Each row comes from the steps of one walk. Every step used is in the known rows, and no mark comes twice. Write the walk behind each row, first mark first.
(in the rows, 128 means zero)
Known rows
meti > zuti: [145 124  95 136 167 126 148 141 157 107 128  85 147 169  74 145 106 110
 184  84 139 148 140 126  86 137  87 115]
zuti > nopor: [143 144 119 144 151 123 145 154 162  85 126 122 139 155 103 124 112 118
 175  94  64 140 105 117 101 121 101 103]
zaso > ravigut > kene > zuti: [142 115 151 132 147  61 169 169 160 142 171  89 121 124  93 157 117 142
 143  98 136 122 145 169 127 138 121 158]
kene > ravigut > zaso > zuti > mopef: [113 110 192 156 114  82 159 186 165 120 151  85 128 151  95 124 127 148
 157 111  95  87 132 234  98 108 104 134]
zaso > zuti: [167 111 147 141 165 115 159 184 165 132 129 105 135 152  78 139 142 143
 184  95 115 160 130 159  64 133 108 140]
kene > ravigut > zaso > zuti > mopef > regi: [ 97  92 163 144 123  67 181 178 144 106 117  84 135 156 113 132 125 147
 145 101 105  86 121 215  92 127 110 123]
zaso > ravigut > kene: [127 130 142 123 152  88 154 179 152 133 174  78 119 121  86 164 105 124
 131  90 115 130 127 169 122 148 114 157]
regi > mopef > zuti > nopor: [136 161  59 122 130 122 182 130 126  82  84 158 158 148 144 118  94 108
 155  79  97 178 111  80  74 153 113  80]
mopef > zuti > zaso: [138 132  86 134 135 146 133 146 134  95  99 163 150 130 130 144 129 135
 163 104  93 201 130 117  68 108 122 104]
regi > mopef > zuti > zaso > ravigut > kene: [114 151  71 106 120  97 167 140 133  95 127 148 140 114 150 162 102 121
 116  86 113 180 133 123  98 147 142 118]
kene > zuti: [155 103 133 153 171  98 166 145 146 132 127 120 145 157  95 137 132 136
 186  94 136 158 131 128  93 133 109 128]
levu > meti > ravigut > zaso: [175 134 148  84 152 148 113 162 148 125 127  46  99 118  34 144  66 117
  94  96 123 121 107 125 134  85  95 144]
gilez > zuti: [143 121 137 152 156 150 157 149 123 107 139 113 138 129  98 129 132 158
 210 108 132 164 138 147  99 138  90 115]
mopef > zuti > zaso > ravigut > meti: [155 130 110  99 103 119 143 186 153 125 115 152 136 119 143 159 134 126
 114 111 112 180 143 143 104 114 125 104]
regi > mopef: [116 134  84 129 176 118 177 130 125 111 120 119 147 158 115 151 100  93
 153  63 126 179 100 102  89 181 115 116]
levu > meti: [151 130 125 109 168 151 135 171 128 129 103  71 127 143  69 146  85 123
 128  86 112 162  95 105 119 111  95 135]
gilez > zuti > mopef > regi: [ 95  78  86 166 147 122 186 142  87  86  96 130 152 161 147 128 148 175
 203  84 122 141 123 144 102 154  96  85]
meti > ravigut > zaso > zuti > nopor: [193 135 167 116 131 107 131 172 199  98 154  89 105 126  52 125 113 132
 146 109  93  96 134 166  96  86 106 130]
nopor > zuti > mopef: [108  90 102 197 177 129 143 185 157 105 122 142 150 190  88 134 151 145
 199  76  79 125 132 161  99 139 104 140]
gilez > zuti > meti: [112 117 139 147 143 131 157 157 133  84 160 144 141 137 129 118 125 178
 190 103 124 179 133 143 136 113  84 126]
zuti > mopef > regi: [ 84  73  65 159 166 101 183 147  98  98  80 125 154 188 140 146 133 130
 161  58 101 141  93 125  90 160 109  93]
mopef > regi: [116  95  82 126 191 114 179 145 111 101  87 104 151 158 110 156 114 110
 153  72 125 164  96 102  78 171 111 112]
gilez > zuti > zaso > ravigut > meti > levu: [159 108 134 104  99 134 144 176 164 107 145 112 108 118 106 158 143 164
 142 134 132 144 149 150 167 123 111 124]
ravigut > kene > zuti: [149 116 154 136 159  76 168 140 145 124 158  94 149 125  76 152 118 135
 177 111 122 141 139 139 105 126 126 148]
levu > meti > zuti: [161 135 101 103 160 145 133 157 147 116 100  53 134 157  59 145  76 120
 141  86 138 144 123 103 120 104  82 124]
levu > meti > zuti > gilez: [172 111  90 124 163 132 144 146 153 103 103  59 153 164  71 123  90 118
 154 104 123 129 109 114 110  94  98 110]
ravigut > zaso > zuti: [158 121 157 132 136  99 143 179 183 123 144 104 134 124  76 148 132 144
 168 112 105 137 125 194  85 105 117 125]
gilez > zuti > mopef: [113  98 119 181 136 137 163 149 109 103 130 131 142 156 127 121 147 178
 216  95 111 142 135 165 109 133  91  97]
regi > mopef > zuti > zaso > ravigut: [115 143  53 118 129 116 165 144 133 101 105 165 137 136 164 151 111 119
 122  72 122 194 124 114  89 156 129 105]
zaso > ravigut > kene > zuti > meti: [116 110 152 128 135  45 168 176 167 123 188 112 123 132 118 146 111 156
 126  94 130 134 141 167 157 117 115 166]
meti > ravigut > zaso: [163 124 146 115 158 127 125 146 159 115 158  79 108 125  48 146  95 104
 130  94 122 121 121 150 103 116 103 138]
kene > ravigut > meti > levu: [158 112 183  90 130 119 173 179 148 138 132  46 123 158  51 141  96  87
 111 125 133 118 123 136 135 155  93 151]

Write each row's walk
[ 99  82  45 150 159  97 176 134 122  86  83 102 160 201 121 145 121 126
 177  61 130 122 125 123  90 152  93  85]  meti > zuti > mopef > regi
[125 111 188 116 109  87 156 188 187 101 160  76 111 147  70 117  98 151
 123 126 114 108 123 193 138  99  94 169]  kene > ravigut > zaso > zuti > meti > levu
[126 121 130 147 129 134 134 163 154  95 158 135 116 117 134 147 147 177
 177 110 117 157 148 174 130 120 110 122]  gilez > zuti > zaso > ravigut
[144 118  48 142 155 116 196 119 111  97  92 152 176 153 145 114 111 100
 165  87 119 184 102 100  52 165 130  84]  regi > mopef > zuti > gilez
[157 105 149 118 123  72 151 173 184 137 147 137 130 137 131 167 155 136
 131 110 127 148 147 155 142 110 133 126]  kene > zuti > zaso > ravigut > meti
[126 134 106 120 132  91 127 151 188  91 169  89 126 133  97 174 112 128
 148  99 116 127 156 160 127 110 118 136]  meti > zuti > zaso > ravigut > kene
[166 103  80 158 153 131 170 143 122 105  99 142 173 147 122 105 128 122
 181 111 103 174 113 128  47 126 121  93]  mopef > zuti > gilez
[127 120 144 113 144 107 128 155 169  91 177 114 115 138  88 133  88 125
 112  86 113 141 113 144 143  89  94 150]  zuti > meti > ravigut > zaso
[105  61  81 168 163  72 196 138 111 111  83 137 157 189 143 135 147 152
 179  70 127 135 117 124  97 149 116  97]  kene > zuti > mopef > regi
[138 129 207 132 130  90 154 184 176 125 158  70 125 129  71 130 114 133
 151 120 112 105 133 220  90 115 106 149]  kene > ravigut > zaso > zuti
[125 115 112 168 183 143 112 176 191  83 137 151 145 154  82 156 150 136
 186  99  73 157 136 145 100 117 124 155]  nopor > zuti > zaso
[202 144 167  83 125 128 118 186 187 106 124  56  95 118  39 125  83 141
 108 109  94  96 117 138 131  57  98 135]  levu > meti > ravigut > zaso > zuti > nopor
[117 125  41 103 129 124 188 134 119  85  94 153 145 165 133 121  80 122
 119  74 137 201 106  65 112 157 102 120]  regi > mopef > zuti > meti > levu
[154 108 119  92 115 114 133 185 183 121 138 106 107 139  98 176 128 116
  95 112 109 146 124 136 160 127 124 135]  zuti > zaso > ravigut > meti > levu
[116 121 113 138 148 115 124 169 173 109 151 131 114 139 126 166 131 132
 134  86  94 160 119 157 120 123 123 135]  zuti > zaso > ravigut
[142 114 134 135 149 116 122 216 208 115 153 140 131 142  93 174 158 127
 137 105  91 137 150 170 135 123 130 154]  nopor > zuti > zaso > ravigut > meti
[157 120 151 100 136  99 161 203 159 159 148  95 124 137 100 166 123 103
 108  93 135 143 126 160 131 154 108 128]  zaso > ravigut > meti
[163 141 157 133 116  92 140 179 204  95 141 117 135 126  88 130 128 148
 172 118  69 115 119 184  99  84 115 105]  ravigut > zaso > zuti > nopor
[166 128 156 109 174 120 142 144 140 117 172  57 114 122  35 153  90 102
 138  94 120 127 135 127  98 133 109 167]  meti > ravigut > kene
[118 145  53 122 138 132 164 122 122  87  93 170 157 138 153 148 112 112
 147  80 110 209 117  91  72 147 132  96]  regi > mopef > zuti > zaso
[130 101 141 158 118  88 148 179 171 120 136 120 138 147 103 140 146 161
 175 100  87 118 122 210  94  98 116 108]  ravigut > zaso > zuti > mopef
[185 129 165 118 151  86 153 136 165  99 166  78 118 128  52 130 102 125
 154 108 108 100 147 116 114 104 115 151]  meti > ravigut > kene > zuti > nopor
[210 105 155 103 147 122 129 175 173 119 131  52 113 123  40 120  98 136
 115 118 114 104 108 158 109  65 114 140]  levu > meti > ravigut > zaso > zuti > gilez
[120 113 111 165 172 126 114 201 202  98 151 144 123 150  94 160 150 144
 159  91  85 138 142 169 118 126 124 166]  nopor > zuti > zaso > ravigut
[117  97 137 156 130  50 173 171 147 138 163 104 125 146 116 149 131 157
 148  88 119 104 143 184 136 133 120 144]  zaso > ravigut > kene > zuti > mopef
[166 105 152 109 145 107 145 153 126 129 131  52 110 141  51 137  88 146
 117  91 124 102 131 118 143  86 105 157]  levu > meti > ravigut > kene > zuti > mopef
[154  85 105 193 201 126 150 174 177  94 136 131 168 169  74 118 150 123
 205 108  82 133 119 155  77 135 124 142]  nopor > zuti > gilez
[179 146 129  95 118 104 156 165 185 101 126  95 158 157  89 147 113  93
 156 112 107 124 141 117 123 111  96  85]  ravigut > meti > zuti > nopor
[118  98  97 122 150 126 152 160 155  89 135 116 125 175  88 128  92 135
 130  89 112 171  98  97 149 124  87 153]  zuti > meti > levu
[135 104 126 150 145  83 143 158 177 120 145 142 121 144 131 155 147 151
 153  96 122 151 140 153 124 113 128 136]  kene > zuti > zaso > ravigut
